Every row comes from one small tree of marks. Brackets hold a mark, then the marks that hang from it, in alphabetical order. Every link used is in the known rows. Which tree was each row made from?
Known rows
[Y [N X]]: [ 18 -11  13 -11  -1 -23  -2   3  12  10   1   6   3   8  11   2  -4 -23
 -23  -9   6 -18  23]
[V [T [W [R [N X Y]]]]]: [ 17  15   0 -10  19 -20  -1  -6  -1 -38   4   6  -9  25   4  15  17 -25
  -9  14  10  16  20]
[V [T [W [R [N X]]]]]: [ 14  19  -2   1  10 -11   3  -7  -7 -35   4  10 -13  17   5  17  18 -33
 -10  17   6  17  23]
[Y A]: [  7 -13 -11   8 -19  -9  -1   9   3   3 -22  -7   2   9   5  12  -6 -13
   0  -6  -4   9   3]
[R V]: [ 11   7  -1  -9   4  -8  10 -17  12  -4  -9  10  24   3   2  -6  -4 -16
   6  -6  14  10 -11]
[T V [W [R [N X]]]]: [ 13  -6  16   0   9  -4  -6   8  -8 -33   6  44 -18  16  -3  -9  37 -27
 -34 -13   3  19  20]
[Y A [N X]]: [ 25 -26   1  -1 -19 -32  -2   9  13  13 -20  -2   5  17  17  11 -12 -37
 -24 -15   3  -9  26]
[V T]: [  3  20  -5   3  -3   2   8   1   0 -17   1  -4 -10  -1   7  18   8 -12
   9  21  -3  15   8]
[R N W]: [ 13 -17  -2 -12  16 -24   6 -18   3 -15  30   6  17 -16 -13  -9   0 -15
  -5  22  16   8  -6]
[T V [W [R [N X Y]]]]: [ 14  -9  17 -12  17 -11 -11   8  -1 -36   6  40 -14  25  -5  -7  34 -21
 -35 -16   6  20  19]
[Y A [N [X V]]]: [ 31 -16  -4   3 -20 -31  -1  11  24  12 -19  -7   0  24  27   8 -20 -29
 -32 -13  11  -3  14]
[X [N Y] [V [T W]]]: [ 16  49   0   5  16   3 -21   5  45 -29  19 -22 -31  20  14  32  -1  22
 -38   0  20  22 -11]
[X [N Y] [V [T [W R]]]]: [ 18  49  -2   6  20   1 -18  10  38 -33  19 -22 -42  28  19  35  -6  12
 -36 -10  22  21 -10]
[A [Y N]]: [ 12  -6  12  -5  14 -15 -17   8 -17   4  -2  12  -9  -2  -4  21  23 -10
 -19 -11  -9   0  12]
[W [R N [V T]]]: [  8   6  -8  -7  14 -16  12 -21 -13 -25   4   8   1  10  10   6   0 -48
  14  -5  18  16   2]
[A [Y [N [X [V T]]]]]: [ 29   5   5  -6  19 -27  -6  -2  -5  -3  -4   4  -9   0   9  32  19 -16
 -28   6   8   4  12]
[T [W R]]: [  7  13   3   9   7   5  -5  10  -7 -22   1  18 -20  28  -2   2   7 -14
 -15 -13  -4   9  11]
[W [R [N X Y] [V T]]]: [ 22  -5  -4 -26  30 -38   8 -27  -1 -24   1   2  17  17  11   5  -5 -43
   7  -5  33   8   4]
[W [R [N [Y A]] V]]: [ 13 -18 -10 -19  17 -29  -1 -16  -4 -15  -7   0  15  23   8  -2 -12 -38
  10 -24  23  12  -5]
[V [T [W [R [N Y]]]]]: [  8  21  -1  -6  14  -8  -6   1  -5 -40   6   7 -16  28   1  13  19 -22
  -2  11   2  25  17]
[N X [Y A]]: [ 25 -26  -5 -22  12 -44  -4  -6  22   1 -21 -16  25  21   7   9 -11  -3
 -11  -3  19  -5   8]

Which tree is each row?
[ 32  12   7  -4  19 -24 -10   1  -4 -12  -5  13 -11  10   4  31  26 -16
 -39   7   2  10  18] => [A [Y [N [X [V [T W]]]]]]
[ 21   2 -10 -24   9 -30  -5 -25  16 -35 -11   9  31  25  -2   3  14 -35
  -1  13  19  38   4] => [R [N [Y A]] [V [T W]]]
[ 35   0 -15 -16  10 -41   7  -4  34 -13 -18 -26  12  27  23  18 -18  -3
 -17  12  29  12   0] => [N [X [V T]] [Y A]]
[ 15  15  -6   4   5  -7 -22   7  46  -4   4 -35 -18  14  17  27 -25  23
 -33 -20  24   9 -21] => [X [N [Y A]] V]
[ 22   1  -5 -25  24 -34  -5 -25  17 -23   8  -4  17  18   5  -7   8  -5
 -26  23  28  12   6] => [R [N [X [V [T W]]] Y]]
[ 20  39  -7  10   2  -4 -22  11  47 -29   4 -28 -29  26  17  40  -7  13
 -38  -3  19  27  -8] => [X [N [Y A]] [V [T W]]]
[ 32  -6  -7   4 -22 -31   5  11  23   2 -17 -11  -6  22  30  20 -16 -35
 -27  -2  11   5  19] => [Y A [N [X [V T]]]]
[ 16 -13  -6 -18  28 -31   0 -14  -3 -12   8  -8   0  20  14  -4 -14 -16
 -11 -11  29  -4   0] => [W [R [N [X V] Y]]]
[ 38 -10  -8 -30  35 -51  13 -28  29 -26  29 -11  24   1   2  -1  -9 -10
 -18  36  42  14  -9] => [R [N [X [V T]] Y] W]
[ 17  31 -11   8   3  -7 -16   8  45 -18   6 -39 -27  14  23  43 -17  12
 -26  -5  24  20 -15] => [X [N [Y A]] [V T]]
[ 15 -10  -7  -5  16 -23   5 -15 -11  -7   8  -3  -5   9  15  -4 -12 -24
 -11  -7  25  -5   2] => [W [R [N [X V]]]]
[ 15   0 -10  -3  15 -23  10 -14 -11 -16   8  -7 -11  10  18   7  -6 -31
  -5   2  24   4   6] => [W [R [N [X [V T]]]]]
[ 27  -2  -4 -25  27 -34   3 -12  31  -2  -1 -16  17  21  14  -5 -18  15
 -23   4  32  -4 -10] => [N [X V] Y]
[ 14  34 -13  10   3   1   5  -2   3 -32   9   0 -23  23  17   6   3 -13
 -18  14  13  30  -2] => [X [V [T [W [R N]]]]]
[ 30   0  -6 -36  33 -42  15 -33  24 -37  24   5  38   1  -7   0   1 -30
   8  29  35  30 -14] => [R [N Y] [V T] W]
[ 14  13  -3 -29  21 -24  -4 -31  13 -37   3  14  28  19  -6  -6  19 -27
  -2  16  20  32   3] => [R [N Y] [V [T W]]]
[ 31  19  -5 -11  13 -20  29 -16  25 -31  13  10  22  -4   0  13  -5 -31
   9  25  23  28 -14] => [R [V T] W]
